What can hang from each mark
H: K M Y
C: H N V
N: C
Y: H
R: K
U: D N
V: C
D: U

Every row comes from one small tree of marks. Brackets hold a mark, then the marks that hang from it, in alphabetical order. Every link used is in the known rows. Which tree was each row made from?
Known rows
(H M Y): [  1.6  -1.4   0.8   4.8  10.0  23.4 -20.3   0.5   3.4 -12.2  -9.0   4.8
   7.0   5.1   5.4 -44.8  -4.7  16.7  19.5 -32.4]
(C H V): [ -7.4  -1.1  -9.4 -13.7   6.6  13.6 -28.9  17.4   8.9 -18.4  10.6   7.6
 -10.8 -21.6  24.0 -30.1  -4.9  16.8  13.0  -4.1]
(V (C (H K Y) N)): [ 12.2  20.5 -16.6   6.1 -11.8  47.9  -8.5  13.0  19.4  18.8   1.4  18.4
 -14.4  -7.4  11.9 -40.8  -2.0 -21.2  20.1 -46.2]
(D (U (N C))): [-10.6  32.5 -12.8  32.8 -11.7  10.7  -7.5  -8.6   2.5   0.7  -3.9   1.7
   7.1  13.5   8.3 -18.7  -6.9  10.6   4.3 -21.6]
(U D (N (C H V))): [ 22.2   8.7  -9.1  25.8  -9.3  14.5 -15.6   4.6   6.4  -1.8   5.0   3.1
  -3.2  -1.7  -4.0 -11.6 -18.0  34.5  -0.9  -3.6]
(Y (H K M)): [-12.1 -10.0  -4.2   3.8  14.1 -15.3 -32.7  17.6   5.4   8.1   3.3  -6.1
 -11.0  -1.9  25.0 -26.0  -0.5  -8.3  22.0 -35.3]
(U D): [ 27.9   3.4   2.5  12.0   5.4 -16.0  -5.6  -0.9   4.5  -3.2  -1.1   2.2
  -3.3   3.1 -13.7 -13.4 -23.4   7.2  -6.0  21.7]
(U D (N (C V))): [ 28.3   9.1  -4.6  30.8 -10.6   4.8  -7.3   1.3   1.2  -1.3   2.2   2.7
  -0.4   6.8 -12.8  -6.7 -19.8  34.4  -3.2   0.3]
(U D (N C)): [ 25.9   9.3  -4.7  32.6 -13.0   8.2  -1.8  -4.6   2.0   7.3   0.0  -0.8
   2.0   8.9 -15.7   3.8 -15.9  26.1  -6.8  -1.6]
(N C): [ -5.3  -4.3 -10.9   4.9 -15.8   3.2   5.0   0.9  -4.9  -5.7  -2.5   6.5
   2.4  -0.3  -0.5  28.6 -11.3  17.0   4.3 -22.8]
(C (H K M Y) N V): [ -3.9   2.0 -12.8  -6.0  -4.1  26.8 -46.8  23.7  16.8 -13.5   0.2  11.6
 -20.0  -8.0  33.6 -65.6  -1.3   3.8  22.5 -49.7]
(U D (N (C (H K) V))): [ 30.2   6.9  -8.9  28.8 -13.2  10.0 -16.7   8.9   8.5  -1.9   6.2   3.3
  -6.0  -0.8   0.5 -14.4 -22.6  26.7   2.6 -11.7]
(D (U (N (C (H Y) V)))): [ -8.0  36.8 -17.1  25.2  -9.2  19.8 -14.3  -3.1   7.8  -5.7   1.0   7.2
   5.4   3.4  14.1 -36.5  -9.7  20.3  11.0 -31.7]
(R K): [ 21.8 -17.5  -5.1  28.8   8.6   4.8   4.0   0.5  12.2 -16.5   2.0   2.3
  -2.4 -11.5  -7.7  22.3   5.2   1.8   3.8   2.2]
(C V): [  4.9  -0.6   1.5  -2.7   5.0  -7.3 -11.8  11.8  -1.5 -15.9   4.6   6.3
  -5.2  -5.0   6.9 -23.3  -9.7  16.6   7.7   5.4]
(C H N): [-26.0   7.5 -14.6 -13.9  -9.2  27.1 -18.5   1.7  11.2   9.0   0.1   2.0
 -14.1  -8.0  14.4  -4.6  20.7  -9.8  -5.4 -16.0]
(N (C (H K M))): [-10.2 -15.3 -16.0   7.7 -14.0  16.2 -22.7  12.5   4.5 -11.4  -3.0   5.6
  -4.8  -5.4  22.9   6.8 -15.8   8.3  18.9 -42.1]
(D (U (N (C H)))): [-15.9  32.7 -16.3  28.7 -11.6  18.8 -13.9  -6.7   6.5  -0.3  -1.8   2.3
   5.3   7.6  14.2 -21.1  -5.0  10.2   6.0 -24.3]
(N (C (H K M Y) V)): [  0.2 -10.0 -16.2   1.6 -10.5  17.7 -25.8  20.6   6.5 -22.8   2.0  14.4
  -5.6 -12.1  24.5 -19.6 -23.4  26.6  27.5 -52.7]

Which tree is each row?
[ -6.1  17.3 -15.8   5.5  -6.9  50.0 -12.5   6.5  12.6  18.9  -2.0  14.5
 -13.1  -5.0   9.4 -26.2   5.4 -17.7  11.0 -20.5] | (V (C H N))
[ -7.7  29.7 -15.8  32.7 -15.0  13.9 -14.7  -2.0   8.5   1.0  -0.8   2.4
   2.7   8.4  19.4 -24.6 -10.5   1.2   9.3 -32.2] | (D (U (N (C (H K)))))
[ 14.9   3.5  -8.6  30.9  -8.7  22.2 -20.5  -1.2   6.0   1.7  -1.7  -1.0
  -0.4   5.2  -3.0  -9.2 -14.6  27.1  -0.2  -7.8] | (U D (N (C (H M))))
[-17.0 -12.9  -7.2  -4.0  13.9  21.9 -49.6  18.5   6.2 -25.4   1.7   5.2
  -9.6 -12.8  32.4 -48.2  -7.1  20.6  21.4  -6.7] | (C (H M) V)
[  8.5  -7.3  -7.7  -2.5   6.6  19.3 -44.8  28.4  16.5 -25.1   5.9  11.1
 -11.7 -16.8  36.1 -68.7 -17.4  13.3  33.2 -42.4] | (C (H K M Y) V)
[  6.3  13.0 -14.3 -14.3 -11.6  18.5 -24.7  22.5  19.0  -5.9   8.7  14.4
 -21.2 -16.6  24.9 -47.5   1.0   0.7  14.2 -46.7] | (C (H K Y) N V)
[ -3.0   2.8 -11.8  13.7   6.2  50.2 -25.9  10.3  10.9   5.1  -3.9  12.2
  -6.2  -4.8  16.6 -40.6  -8.3  -8.7  24.6 -17.8] | (V (C (H M)))
[ -2.0   6.0 -14.2  17.2  -7.2  49.6 -29.6  13.7  14.6  14.1  -6.7  12.6
 -15.8   2.4  21.5 -43.7  -2.8 -25.1  21.9 -35.1] | (V (C (H K M) N))
[ 17.2   3.5  -9.6 -11.7   0.0  10.9 -23.4  27.3  18.2 -16.8  14.9  13.5
 -12.7 -25.3  27.5 -50.1 -15.9   9.5  24.8 -39.4] | (C (H K Y) V)
[  1.6  24.2 -18.2   1.1  -6.9  54.8  -7.5   6.3  16.3  18.3  -0.1  18.7
 -10.7  -8.4   6.2 -36.2   4.2 -11.5  14.5 -34.3] | (V (C (H Y) N))
[ -0.6  34.8 -16.2  28.7 -13.0  13.5 -15.1   1.9  10.3  -4.9   2.3   7.3
   2.5   4.0  19.0 -39.0 -14.5  12.2  14.0 -39.6] | (D (U (N (C (H K Y) V))))
[ -7.1  -2.4  -8.7 -10.1  14.5  29.8 -42.0  18.6  10.7 -26.3   4.1  11.4
  -6.0 -18.2  27.8 -62.3  -8.6  28.7  26.3 -26.0] | (C (H M Y) V)
[-11.6  -5.5 -17.1  -6.8 -10.8  12.6 -14.6  13.6   1.3 -18.8   5.2  11.9
  -5.2 -15.4  15.9   8.1 -14.9  29.2  12.9 -24.7] | (N (C H V))
[-18.7 -14.1 -16.1   0.6  -5.4  18.6 -29.5  14.4  -0.6 -24.4  -1.2  10.3
  -4.3  -9.3  21.7  -5.0 -16.1  32.1  19.4 -27.6] | (N (C (H M) V))
[-15.1  31.2 -16.3  31.3  -8.4  25.8 -20.0  -6.4   7.4  -3.8  -4.9   3.9
   8.0   9.3  16.7 -36.5  -7.7  16.1  12.9 -35.2] | (D (U (N (C (H M Y)))))
[-10.7   3.6 -14.1  -6.0 -16.9  18.7 -20.4  11.3  15.8  11.0   1.8   1.9
 -20.0  -6.6  22.4 -11.4  11.6 -24.4   1.6 -32.4] | (C (H K) N)
[-19.4   5.9 -13.0 -13.4   3.3  38.0 -44.0  13.1  11.3 -15.4  -2.0  11.6
 -14.5  -9.3  24.8 -58.8   8.3  19.2  15.8 -32.5] | (C (H M Y) N V)
[-15.0  17.3 -17.3 -20.6  -9.8  35.8 -11.9   1.3  15.7   8.6   2.5   7.9
 -10.7 -13.4  10.1 -18.4  19.0  -0.6  -0.3 -36.0] | (C (H Y) N)
[ 27.9  14.1  -9.8  22.1  -9.3  19.1 -12.1   3.8   8.7  -2.5   6.0   6.1
  -1.7  -4.2  -6.5 -18.3 -18.9  38.4   1.3 -13.6] | (U D (N (C (H Y) V)))
[ 17.8   3.0  -8.5  29.3  -6.5  19.3 -25.7   4.2   4.8  -5.5   0.5   2.1
  -2.6   2.3   0.2 -20.1 -19.3  36.4   3.5  -5.6] | (U D (N (C (H M) V)))
[ 23.2   1.7  -8.2  33.9 -12.3  17.8 -21.7   3.7   8.2   2.8  -0.6  -1.1
  -2.7   6.1   1.3 -11.5 -19.0  20.4   3.3 -15.4] | (U D (N (C (H K M))))
[-13.5  31.2 -16.3  29.3  -5.9  23.2 -24.5  -2.5   6.9  -9.4  -3.1   6.2
   6.0   7.7  18.2 -44.6 -10.2  22.4  15.3 -33.4] | (D (U (N (C (H M Y) V))))
